Each row comes from the steps of one walk. Every step used is in the known rows, and no mark comes twice. Write the walk behind each row, first mark first.
(in the rows, 128 means zero)
Known rows:
m-f-p-l: [123 123 110 172 153 133 147 110  88 141 129 123 181 102 149 173 189 139
 147 118 130 150 133 152 169 137 121 106 121 104  96 101 150 138 107 134
 163]
q-f-h: [130  97 101 112 171 127 141  78 120  90 157 112 155 142  98 136 133 145
 172 115  99 121  93 146  79 117 104 198 133  84 116 131 127 153 114  89
 130]
p-f: [131 126  95 152 137 163 166 153 108 148 172 182 154  75 103 148 148 133
 150 138 133 101  89 142 132 105 149  92 147  72 118 173 137 131 106 103
 135]
k-l-p: [126  99  99 144  94 168 147 124  97 142 164 146 131 110 132 142 115 173
 118 137 134 105 110  98 127  73 104 134 156 140 120 129 131 100 107 109
 142]
g-z-h: [ 86 122  84 123 120 164 153  93 129 112 120  95  96  88 130  61 160 145
 123 114 111 128 134 173  92 122 118 119 152 146 146 161 118 131 148 149
 146]
z-h: [106 126 102 109 174 131 116  92 124  93 160 129 121 167 111  71 148 142
 133 125 127 118 105 160 128  97 134 115 156 105 136 144 135 126 146 143
 135]
g-z: [ 94 119  84 136  87 182 173 118 125 110 106 106 109  49 133  93 147 146
 135 111 102 120 150 152  79 124 124 126 156 142 130 141 122 129 143 125
 155]
b-f-p: [ 94 117 103 134 149 114  91 113  96 134 137 118 205 117 104  69 155 161
 145 173  83 108 133 174  86 102 169 177 137  79 108  78 170 120 127  79
 147]
z-h-l: [145 136 105 117 195 160 111  70 138  96 187 131 120 200 119  52 133 133
 160 131 119 115  86 159 136  88 129  99 152 130 134 157 126 120 159 156
  94]
h-l-k: [173 121 108 133 125 189 139 102 159 115 139 136 140 191 125 110  87 143
 199 152 100  85 114 132 100  80 118 109 154 130  80 126 116 117 154 121
  88]
h-z: [113 111 104 123 141 195 169  97 134 100  94 130 134 147 127 115 128 154
 109  79 131 114 102 124 112 118 179 118 164 126 130 145 108 111 125 127
 139]
m-f-q: [129 133 100 109 135 152 127 172 147 112 141 134 159 123 168 204 189 142
 118 103 120 129 105 134 143 117 126 101 131 101  91 127 133 158 127 114
 149]
f-m: [132 132  87  95 163 156 134  96 115  81 173 115 145 117 108 146 102 152
 171 218 126 117 130 158 106 102 171  47 174  97  88 138 128 138 179 105
 185]
l-h: [135 102  88 122 135 143  86  93 119  77 122 149 151 114 111  74 121 158
 143  62 145 100 130 166  79  90 143 136 175  96  88 113 150 135 154 112
 144]
z-h-l-k-f: [139 127 115 118 183 168 105  68 157 109 146 123 127 222 120  78 124 142
 171 136 120 100  90 158 125  86 111  74 140 130 117 150 121 115 148 143
  86]
m-f-p-l-h-z: [127 114 107 167 162 143 137  86  91 137 109 118 184 114 151 160 187 147
 133  85 144 150 123 163 160 140 136 112 127 112  95 108 142 138 108 143
 158]
m-f-h: [137 126  86 138 174 123 110 100 143 107 133 112 123 122 155 181 204 142
 162 104 101 132 105 151 135 140 121 116 117  97  96  99 133 141 131 130
 129]
l-p: [ 96  99 109 131  95 135 148 136 122 124 110 139 149 117 123 150  95 168
  93 136 104  99 131 112  68  80 121 151 154  88 120 124 141 120 106  84
 120]
b-f-q-y: [108 115 106 103 156 117  95 180 139  94 176 124 191 134 127  82 132 168
  91 146  78  88 129 139  71 102 183 156 129  88 104 123 148 133 136  84
 155]
g-z-h-l-p: [104 121  89 127 125 179 151  79 140 123 128  93  99 110 138  60 137 147
 121 128  99 121 124 167  82 111 109 116 146 159 147 167 112 125 146 150
 108]
b-f: [118 118  92 121 154 147  88 104 123 110 150 135 173 105 116  86 143 155
 140 121  45 101 127 160  78  99 168 156 138 102 120  87 157 115 144  87
 145]
q-f: [128 101 107 120 116 156 179  96 101 100 166 133 178 114 106 153 120 138
 157  77  95 123  99 134  86 105  99 198 147 105 119 139 135 151 113  87
 150]
z-h-l-p: [134 123 109 117 180 151 113  75 140 111 172 127 125 200 122  69 118 146
 131 140 110 109  87 149 115  80 117 112 148 124 137 160 126 118 143 144
  79]
k-l-h-f: [156 107  84 143 148 165 100  68 101 111 176 131 129 125 118 109 160 160
 141  72 159 102 100 127 155  79 136 147 170 146  93 103 136 109 132 135
 149]
y-q-f-b: [123 150 119 141 117 166 220  96 105 110 143 112 188 124 117 164 120 159
 161 110  99  94  70 145  98 101  64 158 136  98 116 133 155 165 145 110
  71]
p-f-h: [135 123  90 144 190 132 128 136 124 137 159 162 130 100  96 132 161 142
 163 175 141  98  84 152 128 118 151  92 132  51 116 166 129 132 107 106
 118]
y-q-f-p-l: [117 146 133 171 130 184 200 127  72 140 151 110 221 117 113 170  95 161
 159 113 130 108  76 147 111 111  74 161 129  93 114 157 152 164 124 109
  86]
q-y: [109 109 115 162 104  88 197 165 107  72 193 121 150 121 125  97 108 150
 106  89 129  90 151  96  86 126 155 151 145 108  95 150 135 121 134 124
 168]
z-h-l-k: [142 125 107 111 175 157 112  72 153 108 159 120 122 223 117  65 118 143
 166 149 117 100  95 161 119  83 119 106 152 126 112 152 118 122 157 152
  90]
g-z-h-l-p-f-k: [105 121  85 131 122 175 156 101 129 156 126  95 100 112 124  75 145 142
 126 125 108 115 102 175  98 115 102 130 143 140 152 178 115 128 140 148
 116]
k-f-q-y: [ 98 125 138 127 156 152 128 191 143  84 127 136 171 138 134 150 135 153
 111  97 154  88 113  95 114 108 137  26 118 100 107 146 140 120 107  79
 144]
m-f-p: [110 129 103 156 117 116 152 126  97 144 129 117 178 110 151 183 204 138
 150 120 132 142 120 153 147 129 121 139 129  94  88  97 152 145 114 119
 152]
m-f: [135 129  92 145 122 153 147 116 127 117 144 133 145  97 161 198 191 133
 146  68  95 136 112 141 140 126 117 118 130 119  99 107 139 141 131 127
 148]
k-l-p-f: [133 101  96 156 100 170 158 138  91 168 178 163 139  89 125 155 125 169
 117 149 140 102  93 104 139  77 110 122 149 126 123 157 129 104  91 108
 136]
g-z-h-l-k-f: [107 124  96 130 127 194 144  74 152 122 109  90 101 124 138  69 146 144
 149 120 104 113 121 171  93 116 100  81 138 165 136 162 109 122 147 146
 109]
h-f: [123 133 100 146 179 142 141  72 132  97 143 105 125 147 106 166 186 131
 129  94 111 100 108 115 143  98 175 168 161 100 103  85 136 121 124 121
 131]

Write each row's walk:
[114 112 113 121 118 175 123 107 150 114  78 110 155 161 117 185  99 162
 184 181 122  82 135 145  88  96 121  41 145  98  68 116 123 123 135  77
 146]	l-k-f-m
[114 130  95 137 169 126 134  99 116 129 115  84 118 177  88 179 187 125
 141  75 118  91  89 125 156 101 163 216 164  80 106  63 144 121 136 122
 159]	h-f-k
[132  95  94 151 130 169 147 119 105 165 157 147 126 113 125 148 130 177
 108 155 149 102  79 107 139  88 122 118 143 124 128 163 114 101  85 115
 122]	k-l-p-f-h-z
[172 128 114 130 152 208 123  86 163 113 134 124 150 191 126 137  88 145
 212 169 108  85 107 136 103  85 119  38 143 134  78 130 116 112 156 107
  93]	h-l-k-f-m
[108 134 101 122 210 123 111  51 133  94 162 101 111 192 105 106 185 132
 119 109 124 113  90 151 149  97 158 150 156 105 130 122 131 125 136 151
 122]	z-h-f
[107 119 118 138 216 177 100  85 151  90  73 118 127 150 122 135 161 154
 155  93 138 102  89 126 120 127 143  24 114 104 130 115 127  99 110  97
 108]	k-f-h-z
[105 138 106  96 219 119  97  91 147  93 161 101 120 210 109 108 186 140
 100 134 143 108  84 146 153  91 164 137 156  92 123 139 127 138 132 143
 122]	z-h-f-q
[155 101  85 137 121 169 104  94  93 109 174 153 135 107 123  85 133 166
 151  82 162 106 109 135 137  79 119 124 171 145  98 120 138 111 140 129
 160]	k-l-h
[132 140  89 124 205 138 130  47 129  88 165  82 130 150 100 186 165 136
 144 165 116 106 109 135 139 101 197 117 170  99  85 100 127 132 151 120
 155]	h-f-m
[142  98 120 157 170 185 143  95 114 104 102 145 149 134 113 123  82 155
 158 140 108 104 163 131 131 108 134  69 147 109 102 119 121 112 121 134
 164]	p-l-k
[ 96 101 102 144  96 132 161 173 103 185 111 150 154 113 102 184 110 157
 101 139 122  87  90 128  96  87 115 163 145  53 127 147 144 126  91  81
 129]	l-p-f-k
[130  95  89 117 145 173 101  70 130  81  92 138 148 139 120  72 120 164
 115  34 154 104 114 164  83 102 170 137 176 114 102 130 128 126 145 124
 137]	l-h-z
[136  89  95 114 106 150 150 108  75 139 157 113 170 144  93 153 125 143
 168  42 123 113  73 147 114  98  78 246 155 107 115 119 142 145 126  95
 183]	q-f-k-l-h
[166 124 119 143 139 206 127  99 162 116 123 134 147 188 130 127  94 141
 205 131 103  79 107 126 105  83 110  62 138 137  86 123 120 107 142 107
  80]	h-l-k-f
[128 125  82  97 179 149  82  82 123  98 174 111 176 109 110 104 125 161
 155 196  52 109 127 180  76 103 187 105 148 100 103 104 148 127 169  85
 168]	b-f-m
[109 122  87 135 129 180 158  89 136 141 138 107 104  98 133  69 146 144
 120 134 105 119 111 173  91 112 108 110 141 149 150 188 110 128 135 150
 101]	g-z-h-l-p-f
[131 155 113 136 126 196 194 117  99 117 177 101 199 115 118 199  82 160
 168 132 110 103  62 153  89 105  85 132 142 103 104 171 139 173 160 102
  93]	y-q-f-m
[157 106 110 147 239 172  88  66 110  75 125 142 156 131 107 100 123 152
 117  76 138 111 140 144 147 103 168  80 154 104 106 114 134 123 126 143
 159]	p-l-h-f-q
[105 118 122 100 129 107 150 235 139  73 173 129 166 156 131 112 112 161
  80 147 161  85 133  97  96 103 163 121 147  82  89 167 127 147 128 101
 166]	f-q-y
[161 123 112 134 146 184 141 147 145 144 169 162 159 155 127 131  92 148
 133 166 116  89  80 117 102  72 126  93 142 105 113 173 122 123 116 102
  66]	h-l-p-f-q
[109 125 118 140 208 157  89 101 145  88  96 126 129 135 116 138 158 149
 176 112 128 100 101 129 117 118 126  27 113  91 121 103 143 104 116  86
 112]	k-f-h
[155  98 109 155 206 180 101  65  96  75 127 161 155 100 108  72  97 153
 141  67 130 119 153 153 131 108 149  67 155 114 115 120 140 115 137 142
 169]	p-l-h
[152  95  86 133 130 191 114  79 103 112 152 143 132 125 129  84 133 171
 131  66 170 110  99 133 138  89 139 125 172 159 108 136 122 105 134 138
 154]	k-l-h-z
[ 84 124  94 147 168 149 150  57 113 123 116  72 108 106 118  71 185 141
 114 130 123 132 138 173 128 129 139 131 146 140 142 143 119 127 127 163
 145]	g-z-h-f-p-l
[128 146 115 150  98 198 196 149  81 154 157 104 186 133 114 194 100 157
 169  67 119  94  43 140 119 102  56 199 138 105 119 150 148 160 146 110
 102]	y-q-f-k-l
[ 83 126  82 126 140 151 148  76 128 129 109  64  86 120 116  92 188 135
 120  98 110 119 117 172 116 124 129 166 153 136 143 134 120 131 145 155
 149]	g-z-h-f-k
[126 128  92 144 164 137 135  95 104 143 139  88 112 174  94 180 195 131
 145  76 131  91  79 114 183  95 155 211 163 103 107  68 140 110 132 130
 166]	h-f-k-l
[102 123  99 122 189 114 109  71 116 138 147  84 105 213  99 126 183 143
 112 108 131 104  73 145 164  87 134 189 156 104 135 114 134 117 130 150
 135]	z-h-f-k-l-p
[114 127  82 124 138 181 154  78 135 136 151  95 106  98 130  81 135 148
 129 172 106 123 112 181  89 113 119  83 145 149 141 197 106 134 147 148
 113]	g-z-h-l-p-f-m
[110 100 122 162 181 133 124  89  66 122  95 126 195 133  99  61 123 162
 137 143 182 126 150 162 137 115 162 111 156  85 104 114 147 121 108 128
 165]	f-p-l-h-z
[ 99 123 115 139 217 106 113  48 116 120 133  84 137 214  95  98 176 143
 125 159 146 113 111 161 162  99 155 146 150  91 114 116 132 125 118 154
 128]	z-h-f-p-l-k
[123 114  92 126 105 151 140 160  80 158 132 119 119 153 100 139 141 144
 171  92 146  96  87 128 166  93 109 179 164 105 119  90 146 108 150 120
 199]	f-k-l
[158 119 117 145 139 165 158 159 142 136 186 153 163 157 131 123  83 150
 120 156 119  83  90 107  94  81 129 104 137 109 107 185 121 122 114 107
  72]	h-l-p-f-q-y
[104 114 128 167 171 122 145 119  61 127 119 132 191 123  98  82 127 152
 155 182 163 128 157 146 151 114 148 103 147  78 108 108 155 119 105 120
 172]	f-p-l
[120 132  97 130 190  95 167  16 137  79 119  98 115 163  98 136 221 135
 135 136 102  92 122 123 154  93 166 152 161  92 102  43 149 120 126 130
 122]	h-f-b
[137 111  84 143 130 171 146 155  86 189 144 159 142 114  94 145 153 142
 148  92 169  92  56 152 165 104 141 141 154  83 121 161 132 120 114 119
 164]	p-f-k-l-h-z
[ 99 105 110 123 112 141 149 193 127 160 127 164 169 110 118 178 108 169
  73 177 132  88  99 117  85  78 133 119 144  56 119 179 133 138  78  71
 110]	l-p-f-q
[126 149 116 147 147 177 173 120 111 117 153 101 179 132 116 176 104 163
 168 104 109  96  56 147  87 113  73 169 126  88 116 157 140 167 141 105
  62]	y-q-f-h
[138 109  98  96 143 156 170  75 101  89 191 109 183 119 100 174 102 143
 171 152 100 129 101 154  82 107 122 148 157 102 101 154 126 163 140  83
 172]	q-f-m
[108 133  99 110 218  91 133  11 138  82 145  96 104 202 100  85 214 136
 123 142 116 108 101 156 158  92 153 136 156 100 129  94 142 124 138 157
 115]	z-h-f-b
[133 126 106 121 179 147 119  98 130 145 167 131 126 202 109  86 125 141
 137 140 122 103  64 158 129  83 115 122 144 104 141 168 130 120 138 143
  88]	z-h-l-p-f-k
[112 127 117 173 211 118 140  66  92 121 129  94 163 155  93 143 182 136
 133 140 144 113 129 127 171 108 179 157 152  84 101  80 145 118 101 131
 146]	h-f-p-l
[113 129  87 127 134 183 149  78 139 111 138  97  95 109 135  47 149 139
 140 119 103 126 122 172  97 116 113 107 149 163 145 167 112 127 158 159
 117]	g-z-h-l
